What can hang from each mark:
Y: R T
J: T
U: Q Z
Q: A N T U V
T: J
P: F Q
N: Q
F: G M P
Z: A N

(in the rows, 128 means zero)
Known rows, with every way that one mark hangs from another:
(Z (N Q)): [127 118 143 133 125 145 116 136 145 103 117 113 120 111 120 125 141 112
 132 109 163 128 119 130]
(U (Q N) Z): [ 97 119 167 160 128 137 102 150 129  98  88 145 118 116 129 101 113 126
 115 151 108  95 118 132]
(F G M (P Q)): [160  91  95 175  51 111 110 142 136 163 127 116  80 136  94 120 120 125
 144  80 148  92 120 159]
(Q A U): [147 127 137 128 128  72 120 150 146 111  91 140 149 109 140 138 102 149
 134  90 112 119 117 127]
(Q A T V): [120 123 104 115  92  91 105 149 155 117 104 134 146 145 143 145  91 144
 116  84 127 113 107 113]
(Q A N (T J) (U Z) V): [106 126  98 128  51  68  68 159 172 109  59 171 156 123 163 147  60 174
 110  97 102  77  97 113]
(Q A (U Z) V): [119 130 133 138 111  84  95 156 153 129  76 159 144 149 137 131  78 152
 117  92 121  98  98 121]
(F G M (P (Q U))): [184  92  96 172  48  69 110 154 141 181 110 119  93 118 102 126 108 141
 151  77 135  78 117 158]
(N Q): [138 143 157 127 123 143 120 132 142  98 130 124 122 125 123 116 148 109
 128 143 129 134 128 128]
(P (F G M) (Q T (U Z))): [181 114 186 155  61  45 104 183 148 153  91 155 117 130 107 108  83 167
 126  49 107  42 104 133]
(Z A (N (Q (T J) U))): [150 107 127 116  56  64  86 141 174 133  81 108 138  78 142 145 137 128
 135 128 130 100  99 109]
(F (P (Q A N T U))): [160 102 131 129  76  45 107 177 161  95  76 146 132  78 124 144  78 181
 138  49 111  91 110 144]
(Z A (N (Q T))): [138  96 156 122 104  98 104 142 160 113  94 101 125  86 122 133 135 114
 128 128 146 119 103 114]
(Y R T): [141 120 114 133 178 152 139 150 137  73 113 141 122 101  87 122 128 130
 115 111 111 131 110 127]
(Y R (T J)): [129 128  84 131 131 159 122 135 147  74 117 144 122 111 101 128 140 130
 115 115 108 125 109 123]
(J T): [124 119 144 112  93  88 126 135 121 117 121 123 135 126 120 119 132 135
 130 129 123 127 126 134]
(U (Q N (T J) V) (Z A)): [ 79 107 138 146  40 104  62 148 163 127  70 130 129 128 148 126 112 129
 103 179 100  77  91 109]
(Z A (N (Q T U V))): [145  99 143 117  82  60  92 160 174 150  81  99 144  94 132 151 115 132
 127 131 147 101  91 110]
(Y R): [134 122 134 137 147 148 133 139 132 110 123 138 131 111  99 126 131 118
 121 122 115 140 118 129]
(P (F G) Q): [138 130 210 136  98 107 131 153 143 116 135 123 130 144 103 125 131 148
 133  89 141  97 113 154]
(Q N): [113 118 139 136 135 134 122 140 134 100 113 135 136  99 134 136 111 144
 124 145 124 128 130 135]
(Z A (N (Q U))): [148 100 172 133 122  85 109 149 160 125  83 102 134  76 123 138 138 121
 138 140 144 121 102 125]
(P (Q T V)): [128 125 134 114  75 104 122 162 149 140 135 120 115 145 121 138 115 148
 122  99 134 105 110 120]

Rows:
[151  86  72 162  14  74  86 163 164 151 102 121  99 153 109 137  82 143
 132  37 146  77  98 144] -> (F G M (P (Q A T V)))
[148 107 200 167  84  95 118 173 154  90 107 133 118 138 107 122 108 149
 130  39 133  93 108 147] -> (P (F G M) (Q A))
[152 103 194 144  69  50 103 218 176  86  73 150 147 103 134 148  67 197
 115  32 110  73 100 121] -> (P (F M) (Q A N T U V))
[117 123  87 117  49  60  81 159 176 108  74 147 166 107 170 164  76 173
 119 102 107  95 106 115] -> (Q A N (T J) U V)
[157  91  57 173  65 111  98 120 129 175 116 121 104 137 111 122 111 116
 139  99 145  95 125 152] -> (F G M P)
[129 116 136 131 106  93  97 164 172 105  81 119 147 116 136 146 106 136
 130  77 162 113  98 125] -> (Z (N (Q A U V)))
[ 93 118 147 146 109 143  84 151 164  86  81 141 123 149 122 122 102 121
 114  75 169 110  91 124] -> (U (Z (N (Q A V))))
[154  95  77 148  31 102 101 161 147 168 125 122  89 148 109 132 106 143
 126  60 140  86 112 127] -> (F M (P (Q T V)))
[ 96 124 100 129  43 123  62 143 179  94  78 146 128 153 141 129 102 128
 111  64 154  90  89 109] -> (U (Z (N (Q A (T J) V))))
[175 107 202 142  87  58 121 202 153 104  93 147 133  79 125 133  90 189
 125  60  99  72 119 125] -> (P (F M) (Q N T U))
[133 136 138 120  36  73  66 144 178 146  80 137 135 134 142 129 119 127
 114 164 102  87  90 102] -> (N (Q (T J) (U (Z A)) V))
[128 122 250 136  96  75 106 181 161 136  88 142 136 142 107 130 110 166
 116 110 121  82  82 127] -> (P F (Q (U (Z A)) V))
[137  87  88 177  34 102  92 156 159 144 107 119  95 160 104 134  96 133
 135  52 158  92 100 155] -> (F G M (P (Q A V)))
[ 77 122 114 144  44 107  62 156 166  88  66 153 136 144 157 123  90 141
 102 111 104  75  96 113] -> (U (Q A N (T J) V) Z)
[133 107 112 115  36  68  74 147 184 151  82 102 144 104 146 156 128 130
 127 134 144  97  89 106] -> (Z A (N (Q (T J) U V)))
[100 111 134 135  90  93  93 170 160  86  80 125 147 118 150 136  93 141
 111 113 112  97 105 119] -> (U (Q A N T V))
[138 130 151 126  93  89 126 168 149 151 124 121 124 135 122 143 117 156
 133 112 133 106 110 131] -> (P (Q U V))
[118 110 146 137 110  87 105 164 150  69  78 131 142  93 146 124 101 139
 119 106  97 101 116 122] -> (U (Q A N T))
[105 113 116 124 100  96  98 160 161  89  89 141 155 116 150 153  74 160
 112 102 124 113 109 120] -> (Q A N T V)
[108 116 130 131  89 115  79 157 169  94  77 144 128 142 129 124  88 129
 111  60 157  96  90 113] -> (U (Z (N (Q A T V))))
[130 132 233 128 121 109 133 170 153  60 113 143 136 136 113 127 124 160
 125  43 128 115 109 137] -> (P F (Q A))
[ 85 112 149 151 109 121  98 164 155  79  85 124 142 125 145 134 106 134
 114 127 123 112 107 130] -> (U (Q A N V))
[124  98 174 137 124 127 108 137 155 106  99 100 121  94 116 132 148 106
 131 144 157 134 104 126] -> (Z A (N Q))
[155 140 134 110  85  62  97 166 174 106  90 132 153 123 145 139 100 140
 123  97 115 107 105 111] -> (N (Q A T U V))
[ 82  92 109 144  35 101  63 139 160 161  72 113 120 143 138 127 122 117
 111 128 139  70  79 103] -> (U (Q (T J) V) (Z A N))
[152 119 124 117 114  62 117 158 143 125  92 140 154  74 147 144  86 167
 128 126 100 100 126 123] -> (Q N T U)
[160 138 225 121 116  80 139 174 144 115 119 137 141 119 114 130 128 170
 132  75 119  97 115 137] -> (P F (Q U))
[124 136 124 123  31  64  83 170 173 123  83 159 125 151 140 136  86 169
 120  61 109  74  89 113] -> (P (Q A (T J) (U Z) V))
[154 111 191 163  81 109 124 165 141 126 129 124 110 140 102 119 124 144
 131  72 137  87 117 147] -> (P (F G M) Q)
[107 105 118 144 112  87  90 160 155 134  63 148 143 133 134 140  71 156
 121  57 156  90  89 124] -> (Q A (U (Z N)) V)
